Known rows, with every step that occurs:
c n: [ 0.06  0.11 -0.06 -0.16 -0.21 -0.12 -0.09 -0.06  0.02  0.05  0.00 -0.03
 -0.07 -0.07 -0.11  0.11 -0.09 -0.01 -0.16  0.23  0.17 -0.16]
k n c g a: [ 0.22  0.30 -0.24 -0.11 -0.37  0.25  0.05 -0.13 -0.04  0.07  0.11 -0.13
 -0.04  0.00 -0.12  0.16 -0.03 -0.06 -0.13  0.10  0.17 -0.09]
g q y p n: [-0.24 -0.04 -0.10 -0.25 -0.06 -0.14 -0.21  0.11 -0.32  0.11 -0.10  0.24
  0.09 -0.26 -0.20  0.11 -0.28  0.01 -0.09  0.40  0.20  0.05]
c g a: [-0.05  0.14 -0.19 -0.16 -0.25  0.21  0.03 -0.08 -0.07  0.09  0.11  0.01
 -0.04 -0.02 -0.01  0.05 -0.08 -0.04 -0.07 -0.15  0.17  0.04]
a g q y p n c: [-0.25  0.02 -0.17 -0.23 -0.53  0.03 -0.11  0.05 -0.19  0.16 -0.01  0.15
  0.16 -0.19 -0.21  0.11 -0.33  0.03 -0.15  0.31  0.26  0.05]
p y q: [-0.29  0.04 -0.08 -0.16 -0.07 -0.06 -0.23  0.18 -0.14  0.02 -0.05  0.10
 -0.03 -0.08 -0.05  0.12  0.12  0.08 -0.05  0.22  0.22 -0.12]
s a g q y p n: [-0.32  0.03 -0.08 -0.27 -0.53 -0.04 -0.13  0.06 -0.25  0.20 -0.05  0.26
  0.13 -0.15 -0.17  0.14 -0.51  0.11 -0.16  0.23  0.29  0.07]
k n c: [ 0.20  0.24 -0.14 -0.06 -0.14  0.19 -0.06 -0.02 -0.01  0.00  0.04 -0.13
 -0.06 -0.07 -0.10  0.18  0.01 -0.03 -0.18  0.30  0.18 -0.21]
g c: [-0.03  0.20 -0.20 -0.04 -0.10  0.40  0.00  0.17 -0.06  0.04  0.02  0.04
 -0.02 -0.07 -0.02  0.00  0.04 -0.11 -0.06  0.19  0.19 -0.12]
q g c n: [ 0.04  0.22 -0.21 -0.01 -0.35  0.07  0.01 -0.08 -0.12  0.08  0.12  0.07
 -0.04 -0.10 -0.20  0.02 -0.11 -0.20 -0.23  0.36  0.16 -0.23]
s a g: [-0.13  0.15 -0.07 -0.14 -0.49  0.20  0.00 -0.02  0.04  0.11  0.08  0.04
 -0.02  0.04  0.04  0.09 -0.28  0.07 -0.18 -0.09  0.27 -0.02]
a g c n: [-0.02  0.25 -0.22 -0.12 -0.57  0.22  0.02  0.08  0.08  0.09 -0.02  0.06
  0.04 -0.02 -0.13  0.00 -0.15 -0.07 -0.17  0.18  0.26 -0.21]
y p n c: [-0.08  0.12 -0.11 -0.20 -0.46 -0.15 -0.09 -0.03 -0.10  0.15  0.21 -0.05
  0.00 -0.19 -0.12  0.18 -0.22 -0.04 -0.17  0.52  0.20  0.00]
q y p: [-0.08 -0.07 -0.02 -0.24 -0.34 -0.10 -0.19 -0.04 -0.11  0.08  0.01  0.16
  0.07 -0.15 -0.05  0.08 -0.22 -0.06 -0.07  0.28  0.19 -0.02]
q y p n c: [-0.23 -0.02 -0.07 -0.23 -0.31 -0.16 -0.19 -0.08 -0.16  0.15  0.16  0.00
  0.10 -0.20 -0.20  0.16 -0.21 -0.01 -0.14  0.56  0.22 -0.05]
z g q y: [-0.22  0.11 -0.06 -0.09  0.11  0.25 -0.10 -0.06 -0.36 -0.03 -0.13  0.13
  0.09 -0.14 -0.11  0.08 -0.03 -0.07 -0.12 -0.09  0.18 -0.06]
q y: [-0.19 -0.07 -0.05 -0.15  0.11  0.08 -0.18 -0.04 -0.10  0.01 -0.03  0.07
  0.03 -0.09 -0.08  0.05 -0.01  0.00 -0.07  0.12  0.19 -0.10]
z g q y p n c: [-0.26  0.14 -0.09 -0.17 -0.31  0.01 -0.11 -0.12 -0.43  0.10  0.07  0.06
  0.15 -0.26 -0.23  0.19 -0.22 -0.09 -0.16  0.35  0.21  0.00]
k n c g: [ 0.21  0.27 -0.19 -0.03 -0.20  0.18 -0.01 -0.18 -0.07  0.01  0.04 -0.14
 -0.07 -0.01 -0.16  0.16 -0.07  0.01 -0.25  0.09  0.21 -0.15]
a g q y p n: [-0.28  0.00 -0.14 -0.28 -0.41 -0.06 -0.19  0.09 -0.24  0.12 -0.11  0.32
  0.14 -0.22 -0.18  0.07 -0.42  0.03 -0.16  0.21  0.27  0.07]
y q g c n: [ 0.06  0.31 -0.25  0.02 -0.36 -0.04 -0.03 -0.03 -0.11  0.06  0.01  0.13
 -0.17 -0.12 -0.20  0.05  0.07 -0.02 -0.23  0.30  0.17 -0.24]
q g c: [-0.06  0.20 -0.23  0.02 -0.18  0.30  0.02  0.01 -0.17  0.04  0.14  0.12
 -0.04 -0.09 -0.08 -0.02 -0.05 -0.22 -0.19  0.17  0.16 -0.14]

Rows:
[-0.24  0.16 -0.21 -0.05 -0.35 -0.08 -0.14  0.09 -0.22  0.09  0.05  0.13
 -0.01 -0.09 -0.25  0.06  0.04 -0.08 -0.19  0.50  0.21 -0.31]	p y q g c n
[-0.08  0.13 -0.17 -0.13 -0.28  0.08 -0.01 -0.09 -0.11  0.08  0.24  0.11
 -0.06 -0.10 -0.01  0.06 -0.08 -0.21 -0.14  0.07  0.11 -0.02]	q g a
[-0.07  0.17 -0.12 -0.12 -0.41  0.38  0.06  0.12 -0.07  0.12 -0.07  0.11
  0.00  0.01  0.01  0.08 -0.25  0.10 -0.13 -0.19  0.25  0.06]	s a g q
[-0.02  0.20 -0.17 -0.01 -0.16 -0.08 -0.10 -0.09 -0.12  0.00  0.04  0.16
 -0.21 -0.13 -0.03  0.07  0.05  0.04 -0.25  0.01  0.14 -0.07]	y q g
[ 0.06  0.20 -0.17 -0.09 -0.23  0.16 -0.02  0.10 -0.01  0.06 -0.02 -0.03
 -0.02 -0.06 -0.14  0.04 -0.02 -0.08 -0.10  0.36  0.19 -0.23]	g c n
[-0.24  0.00 -0.14 -0.20 -0.14 -0.13 -0.16 -0.05 -0.39  0.12 -0.11  0.22
  0.07 -0.22 -0.26  0.10 -0.38  0.07 -0.15  0.16  0.22  0.09]	c g q y p n
[-0.07 -0.03 -0.17 -0.03  0.01  0.38  0.01 -0.08 -0.26  0.07 -0.10 -0.04
  0.05 -0.04 -0.21  0.05  0.00  0.08 -0.11 -0.13  0.17  0.01]	n c g q y
[-0.33  0.04 -0.12 -0.09 -0.18 -0.16 -0.21  0.02 -0.26  0.04  0.09  0.16
 -0.05 -0.09 -0.10  0.09  0.02 -0.04 -0.20  0.20  0.19 -0.14]	p y q g
[-0.22 -0.01 -0.12 -0.18 -0.38 -0.13 -0.13 -0.26 -0.23  0.16  0.16 -0.04
  0.09 -0.16 -0.26  0.15 -0.31  0.04 -0.20  0.35  0.24  0.00]	q y p n c g
[-0.21 -0.02 -0.14 -0.15 -0.09  0.28 -0.09  0.10 -0.15  0.03 -0.20  0.22
  0.10 -0.08 -0.08  0.00 -0.15  0.04 -0.11 -0.14  0.22 -0.01]	a g q y
[-0.08  0.15 -0.16 -0.15 -0.52 -0.11 -0.03 -0.19 -0.16  0.17  0.21 -0.08
  0.00 -0.13 -0.18  0.17 -0.33  0.02 -0.24  0.32  0.22  0.07]	y p n c g
[-0.08 -0.04 -0.12 -0.25 -0.57  0.10 -0.10  0.07 -0.16  0.10 -0.15  0.31
  0.14 -0.12 -0.05  0.02 -0.34 -0.02 -0.10  0.03  0.24  0.09]	a g q y p
[-0.02  0.29 -0.28  0.07 -0.18  0.21 -0.01  0.05 -0.13  0.04  0.03  0.19
 -0.16 -0.12 -0.07  0.01  0.11 -0.03 -0.19  0.10  0.16 -0.14]	y q g c
[ 0.07 -0.05 -0.15 -0.13 -0.46  0.20  0.00 -0.12 -0.27  0.15 -0.05  0.03
  0.09 -0.11 -0.17  0.09 -0.21  0.01 -0.10  0.06  0.19  0.10]	n c g q y p
[-0.21  0.01 -0.17 -0.27 -0.51 -0.07 -0.09 -0.19 -0.19  0.21  0.24 -0.02
  0.11 -0.15 -0.22  0.15 -0.25 -0.03 -0.10  0.34  0.20  0.06]	q y p n c g a
[ 0.00 -0.06 -0.12 -0.17 -0.36  0.06 -0.08 -0.05 -0.31  0.10 -0.15  0.20
  0.07 -0.13 -0.14  0.05 -0.29  0.03 -0.11 -0.05  0.20  0.11]	c g q y p
[-0.03  0.17 -0.20 -0.13 -0.41  0.02  0.01 -0.05 -0.30  0.17  0.04  0.00
  0.01 -0.16 -0.21  0.15 -0.29  0.03 -0.19  0.22  0.21  0.14]	y p n c g q
[ 0.00  0.13 -0.18 -0.05 -0.05  0.29  0.03  0.01 -0.23  0.04 -0.13  0.08
 -0.06 -0.06 -0.08  0.04 -0.11  0.06 -0.16 -0.24  0.17  0.08]	c g q
[-0.19 -0.02 -0.12 -0.19 -0.17 -0.01 -0.14  0.07 -0.29  0.15 -0.02  0.09
  0.10 -0.23 -0.23  0.14 -0.19  0.00 -0.09  0.47  0.19  0.02]	g q y p n c
